What can hang from each mark
k815: k323 k639
k323: k35 k815 k988
k512: k35 k379
k64: k815
k639: k636
k35: k64 k323
k988: k303 k323

Each row was made from one small tree. The marks that hang from a mark follow it in brackets, in the order of their numbers. Every link used is in the known rows. Write each row's tree.
Known rows
k639(k636): [-0.99  0.08 -1.34 -1.17  1.49 -3.55  1.33 -3.98 -1.04  3.55 -0.09  1.14
  0.56  1.44  0.92  1.81  0.86  0.54  1.93 -2.91  0.14  0.44 -0.55]
k64(k815(k323 k639)): [-0.87  1.57 -1.02 -1.08  2.13  0.25  3.44 -0.74 -1.53  0.04  2.29  0.35
  0.53  2.36 -0.45 -0.35 -0.44  1.23  3.36 -2.10  0.72  0.90  0.05]
k988(k323): [-1.64  2.58 -1.54 -1.78  1.61 -3.50  1.44 -1.50 -1.00  4.00 -1.13  0.84
  1.18 -1.51 -0.94  1.01  2.19  0.37  0.81 -1.74  3.05  0.26 -1.05]
k64(k815(k639)): [-1.26  0.26 -1.18 -0.62  2.80 -1.79  3.07 -1.13 -1.58  0.85  1.25  1.18
  0.47  1.42  0.00  2.02  1.04  0.81  3.31 -0.18  1.53 -0.32 -0.94]
k988(k303 k323(k35(k64))): [-0.82  1.68  1.59 -2.79  1.96 -4.22  0.22 -1.17 -3.06  2.60 -1.30 -0.56
  0.23 -0.77 -2.73 -0.21  2.62  1.56 -0.85  0.81  0.08 -0.85 -0.07]
k35(k64(k815) k323): [-0.99  1.99 -0.86 -5.68  1.76 -2.83  4.14 -0.95 -2.13  1.38  1.42 -2.29
  0.72 -0.62 -3.39  1.68  0.08 -0.33  0.17  1.37  1.72  0.26  0.05]
k35(k64 k323(k815 k988)): [-0.48  1.36  0.88 -4.56 -0.06 -3.11  1.22 -1.87 -1.87  1.24  0.84 -1.23
  0.06 -0.99 -4.90  0.44  0.52  0.06  1.31 -1.81  1.08  0.21  0.86]
k988(k323(k35)): [-0.23  0.58  0.37 -0.26  1.41 -4.01  0.72 -2.47 -3.24  3.80 -1.78 -0.05
  1.52 -1.35 -0.25  1.76  4.59  1.24 -0.01 -1.51  2.70  0.56  0.70]
k988(k303 k323(k35 k815)): [-0.12  1.56  2.22  1.80 -0.89 -4.43  0.68 -1.41 -3.94  1.27 -2.00 -0.61
  1.94 -0.78 -0.95  2.13  4.57  1.82 -2.25  0.23 -0.27 -0.63  0.80]
k323(k35 k988): [ 0.83  0.10  1.80  2.10  2.88 -4.09  0.08 -3.26 -2.10  3.00 -1.31  0.01
  0.25  0.51 -0.54  2.15  4.79  1.89  3.41 -2.93 -0.68  0.69 -0.17]
k988(k303): [-0.84  3.01 -0.51  0.67  1.75 -4.26  1.34 -0.47 -0.09  3.08 -0.87 -0.23
 -0.07  1.79 -0.35  1.39  1.03  0.38  0.70 -1.18 -2.68 -0.43 -3.58]
k815(k323(k35(k64) k988) k639): [ 0.16 -0.80  2.01 -2.99  3.10 -0.63 -0.57 -2.53 -2.47  0.86  1.67  0.35
 -1.01  2.08 -2.93 -3.19  0.86  2.24  5.16 -4.42 -0.08  0.76  1.69]
k35(k323(k988)): [-0.91  2.47  0.17 -1.20  1.47 -4.40  2.20 -1.57 -0.59  2.34  0.15 -0.67
 -0.03 -0.60 -2.69  2.32  1.18  0.02  3.10 -3.56 -0.35  1.12 -0.99]
k815(k323(k988) k639(k636)): [-1.05 -0.10  0.08 -1.12  2.04 -0.85  0.88 -3.55 -0.89  0.42  2.12  2.73
 -0.63  2.62 -1.19 -1.57 -1.50  2.01  6.77 -6.67 -1.15  1.20  1.55]
k64(k815): [-0.35  1.81 -1.19  0.12  2.64 -2.68  3.26 -1.75 -1.44  2.16 -0.07 -0.43
  1.27  0.63  0.09  2.90  2.40  0.91  1.45  0.97  1.07  0.31 -1.21]
k35(k64): [-0.95  0.76 -1.51 -4.76  2.44 -2.90  0.39 -1.88 -0.32  4.31  0.29 -0.29
 -0.26  0.70 -1.68 -0.72  0.45 -0.03  1.08 -1.06  1.73 -0.13 -1.67]
k512(k379): [-0.61  2.19 -2.63 -0.09  2.99 -3.05  0.60 -0.96 -0.89  4.49 -0.43 -0.03
  0.30  1.39  0.40  2.14  2.17  1.90 -0.44 -1.15  1.91 -0.38 -3.25]
k512(k35): [-1.78  1.78 -0.09 -2.10  1.64 -3.52 -0.19 -3.88  1.25  5.07 -0.96 -0.51
  0.57  1.66  0.89  2.12  2.72  1.26  0.84 -1.85  1.06  0.77 -3.14]
k815(k323(k35) k639(k636)): [ 0.11 -2.09  0.83 -0.75  0.98 -0.94  0.85 -3.95 -3.42  1.09  1.57  0.98
  0.37  3.23  1.04 -0.66  0.89  2.01  3.12 -5.78 -0.63  1.44  2.43]
k512(k35(k64) k379): [-1.76  2.05 -1.32 -5.60  3.56 -2.74 -1.36 -2.90  0.68  5.16  0.02 -1.02
 -0.53  1.75 -1.10  0.70  1.89  3.11 -1.20  0.40  3.42 -0.52 -3.64]
k35(k323): [-1.13  2.05 -1.22 -2.31  0.56 -4.13  2.63 -1.03 -0.91  3.56  0.19 -1.42
  0.43 -0.25 -1.13  2.17  0.71 -0.88  0.31 -2.86  0.57  0.94 -1.56]
k35(k64 k323(k815(k639) k988)): [-1.28 -0.42  0.71 -5.18 -0.05 -2.37  0.89 -1.56 -2.09 -0.33  2.17  0.61
 -0.65 -0.05 -4.94 -0.21 -0.67  0.03  3.38 -2.89  1.62 -0.37  1.20]

Which tree is each row?
[ 1.21  0.90  3.50  4.24  0.62 -4.50 -0.12 -2.26 -2.93  0.62 -1.49 -0.45
  0.64  1.30 -1.23  2.62  4.71  2.32  1.03 -1.07 -3.38 -0.38 -0.18]
k323(k35 k815 k988(k303))
[-1.80  3.29 -1.12 -2.97  1.21 -3.91  0.79 -2.03  0.23  4.37 -0.06 -2.17
  0.18  1.03 -0.70  3.47  1.88  2.13 -1.95 -1.38  2.08  0.62 -3.54]
k512(k35(k323) k379)
[ 0.79  0.46  3.44  0.17  1.28 -3.94 -0.88 -2.36 -3.07  0.65 -0.85 -1.06
  0.05  1.15 -3.22  0.55  3.40  2.18  0.77  0.31 -2.47 -0.83  0.59]
k323(k35(k64) k815 k988(k303))
[-0.44  2.24  1.94 -1.97  2.88 -3.47  2.41 -1.14 -4.00  0.49 -0.64 -1.42
  1.17 -1.14 -2.96  1.20  3.12  2.23 -0.82  3.89  0.28 -0.95  0.94]
k988(k303 k323(k35(k64(k815))))
[-1.51 -1.39 -0.63 -3.07 -2.01 -2.88  2.41 -2.90 -2.87 -0.06  2.01  1.24
  0.66  1.15 -0.89  2.18 -0.63 -0.21  1.33 -3.88  1.28  0.31  1.97]
k35(k323(k815(k639(k636))))
[-0.52  0.08  0.49 -4.16  2.12 -3.23  0.05 -2.56 -3.14  3.75 -0.93 -0.54
  0.76 -1.63 -2.17 -0.39  3.39  1.38 -0.24 -0.34  3.51 -0.16  1.29]
k988(k323(k35(k64)))
[-0.86 -2.20  0.97 -4.19 -0.03 -2.04 -0.39 -2.59 -4.55  0.91  0.51  0.99
  0.99 -0.67 -2.41 -0.66  2.83  1.64  0.27 -0.84  4.81 -0.96  2.94]
k988(k323(k35(k64) k815(k639)))
[-1.15  0.22 -0.86 -1.68  1.79  0.08  3.42 -2.79 -2.27 -0.61  2.53  1.38
  0.94  2.83  0.21  0.02 -1.16  1.83  3.94 -2.80  0.21  1.08  1.97]
k64(k815(k323 k639(k636)))
[-2.30  1.72  0.10 -7.81  0.83 -3.60  0.76 -3.05  0.55  4.07  0.74 -2.53
 -0.24  0.39 -2.79  0.95  0.42  0.29 -0.45 -1.28  1.81  0.72 -1.92]
k512(k35(k64 k323))
[-0.68  2.21  1.59  1.38  1.41 -4.80  1.03 -1.24 -2.86  2.62 -2.08 -0.46
  0.98 -0.62 -0.73  1.88  3.93  1.68 -0.68 -0.48 -0.82 -0.36 -0.67]
k988(k303 k323(k35))
[-0.82  0.51  0.37 -0.38  2.74 -0.02  3.02 -3.26 -1.84 -1.60  2.51  2.01
  0.31  2.32 -1.30  0.09 -0.89  2.89  6.89 -3.53 -0.73  1.27  2.62]
k64(k815(k323(k988) k639(k636)))
[-1.45  1.70  1.66  0.38 -0.80 -3.89  1.73 -0.15 -1.64 -1.31  1.22  0.72
 -0.25  0.97 -3.58  1.87 -0.40  0.54  2.98 -2.99 -2.56 -0.70 -0.67]
k35(k323(k815(k639) k988(k303)))
[-0.64  3.49  1.82  0.78 -0.87 -4.78  2.06 -0.46 -1.46  0.13 -0.20 -1.16
  0.45 -0.09 -3.36  2.74  0.86  0.42  0.80 -1.96 -3.20  0.10 -0.97]
k35(k323(k815 k988(k303)))
[-1.22  3.41  1.07 -3.63  2.03 -4.58  1.63 -0.18 -0.35  1.28  0.64 -1.19
 -1.09  0.05 -5.15  0.20 -1.03  0.29  2.28 -1.39 -2.77 -0.25 -1.74]
k35(k64 k323(k988(k303)))
[-0.92 -0.18  2.16  1.27 -0.74 -3.60  0.46 -1.10 -4.17 -0.24 -0.63  1.21
  1.21  0.32 -1.13  1.44  3.17  1.93 -0.35 -0.93  0.39 -1.12  0.98]
k988(k303 k323(k35 k815(k639)))
[-1.29 -1.27  0.74 -1.76 -0.89 -2.88  1.63 -3.41 -2.58 -1.09  1.84  2.01
  0.36  0.67 -2.43  2.23 -0.18  0.87  4.19 -4.77  0.46  0.38  2.71]
k35(k323(k815(k639(k636)) k988))
[-0.49  4.64  1.45 -1.64  3.61 -1.29  2.51 -0.52 -0.65 -0.53  1.32 -1.39
 -0.40  1.50 -4.32 -1.69 -0.93  2.28  3.20  0.51 -3.32  0.34 -0.44]
k35(k64(k815(k323(k988(k303)))))
[ 1.60  1.77  2.30  2.50  2.99 -1.23  2.58 -2.68 -3.15  0.20  0.11 -1.63
  1.29  1.09 -1.09  1.02  3.99  2.98  3.25 -1.50 -1.22  1.90  1.85]
k64(k815(k323(k35 k988)))
[-1.21  4.02  1.07  0.26  1.26 -5.31  2.18 -0.07 -0.31  1.28 -0.14 -1.04
 -0.51  0.20 -3.18  2.32  0.28  0.31  2.53 -2.56 -3.80  0.40 -2.24]
k35(k323(k988(k303)))
[-0.44  1.89  0.88 -0.58 -0.69 -3.68  2.07 -2.04 -1.83  1.23  0.04 -0.75
  0.85 -0.65 -2.79  2.56  1.89  0.13  1.43 -3.03  0.31  0.86  0.46]
k35(k323(k815 k988))
[-1.21 -0.47 -0.80 -5.59  2.29  0.67  2.70 -2.73 -2.34 -0.65  3.38  1.01
  0.13  2.62 -1.82 -1.99 -2.43  1.75  3.69 -1.68  1.10  0.49  2.48]
k35(k64(k815(k323 k639(k636))))
[-2.08 -1.33 -0.91 -2.25 -1.10 -2.23  0.96 -3.41 -2.93  0.57  0.55  3.39
  1.36 -0.19 -0.58  0.96  0.78  1.27  1.92 -2.94  3.73 -0.33  2.69]
k988(k323(k815(k639(k636))))
[-1.58  0.78  0.34 -4.89  2.97 -2.15  3.21 -0.85 -1.96 -1.11  2.79  0.08
 -0.71 -0.36 -5.13  0.83 -0.87  0.76  5.10 -0.48  1.40 -0.07  1.08]
k35(k64(k815(k639)) k323(k988))
[-1.39 -1.03 -1.25 -1.27  2.33 -1.92  3.28 -3.04 -2.23  0.05  1.66  2.21
  0.51  2.02  0.68  2.55  0.07  1.55  4.01 -0.91  1.02 -0.12  1.07]
k64(k815(k639(k636)))
[-1.54  2.49 -0.87 -4.73  4.21 -1.92  0.84 -2.84 -0.25  2.90  0.69 -1.76
  0.28  1.47 -1.33  2.32  2.25  3.87 -1.25  3.57  3.54 -0.59 -2.68]
k512(k35(k64(k815)) k379)
[ 0.40 -3.78  2.52  1.55  0.44 -2.63 -0.43 -5.26 -4.22 -0.60  0.50  2.41
  0.49  1.82 -0.06  2.23  3.28  2.74  4.39 -3.75  0.05  0.04  3.36]
k323(k35 k815(k639(k636)) k988)
[-1.33 -0.36  1.60  1.32  0.33 -3.19  0.35 -2.85 -1.63 -1.40  0.95  3.20
 -0.28  2.52 -1.48  1.49 -0.23  2.25  4.54 -3.09 -3.00 -0.81  0.63]
k323(k815(k639(k636)) k988(k303))
[-1.92 -1.05 -0.78 -6.56  1.55 -2.10  4.04 -2.64 -2.91 -0.81  3.11  0.31
 -0.13  0.58 -2.99  1.24 -2.14  0.35  2.89 -0.35  1.73 -0.08  2.27]
k35(k64(k815(k639(k636))) k323)
[-2.16  0.98 -0.34 -3.10 -0.68 -2.63  0.34 -2.21 -1.24  1.45  1.32 -0.48
  0.49  1.72 -0.98  3.37  1.46  2.35 -1.42 -1.79  3.35 -0.22 -1.90]
k512(k35(k323(k815(k639))) k379)
[ 0.34 -1.49  1.10 -0.02  1.75 -0.24  2.92 -3.83 -4.56 -1.14  2.08  0.45
  1.18  2.96  0.90  0.72  1.43  2.77  3.06 -2.56 -0.44  1.31  3.58]
k64(k815(k323(k35) k639(k636)))
[-1.55  3.35  0.10  0.20 -0.79 -3.91  1.14 -0.56 -1.81  1.66 -1.46  0.35
  1.61 -0.81 -1.71  1.47  1.92  0.96 -1.50 -0.12  0.19 -0.61 -0.86]
k988(k303 k323(k815))
[ 1.10  3.38  3.45  3.80  2.94 -2.21  2.41 -1.45 -2.89 -0.95 -0.07 -1.79
  0.91  1.94 -1.53  1.14  2.85  3.23  2.83 -0.40 -4.64  0.99  0.47]
k64(k815(k323(k35 k988(k303))))
[ 0.10  1.27  2.83  2.58  2.30 -2.13  0.20 -1.02 -2.02 -0.27  0.77  0.38
 -0.68  3.09 -1.38 -0.89  1.16  2.80  4.62 -4.70 -4.27  0.52 -0.18]
k815(k323(k35 k988(k303)) k639)
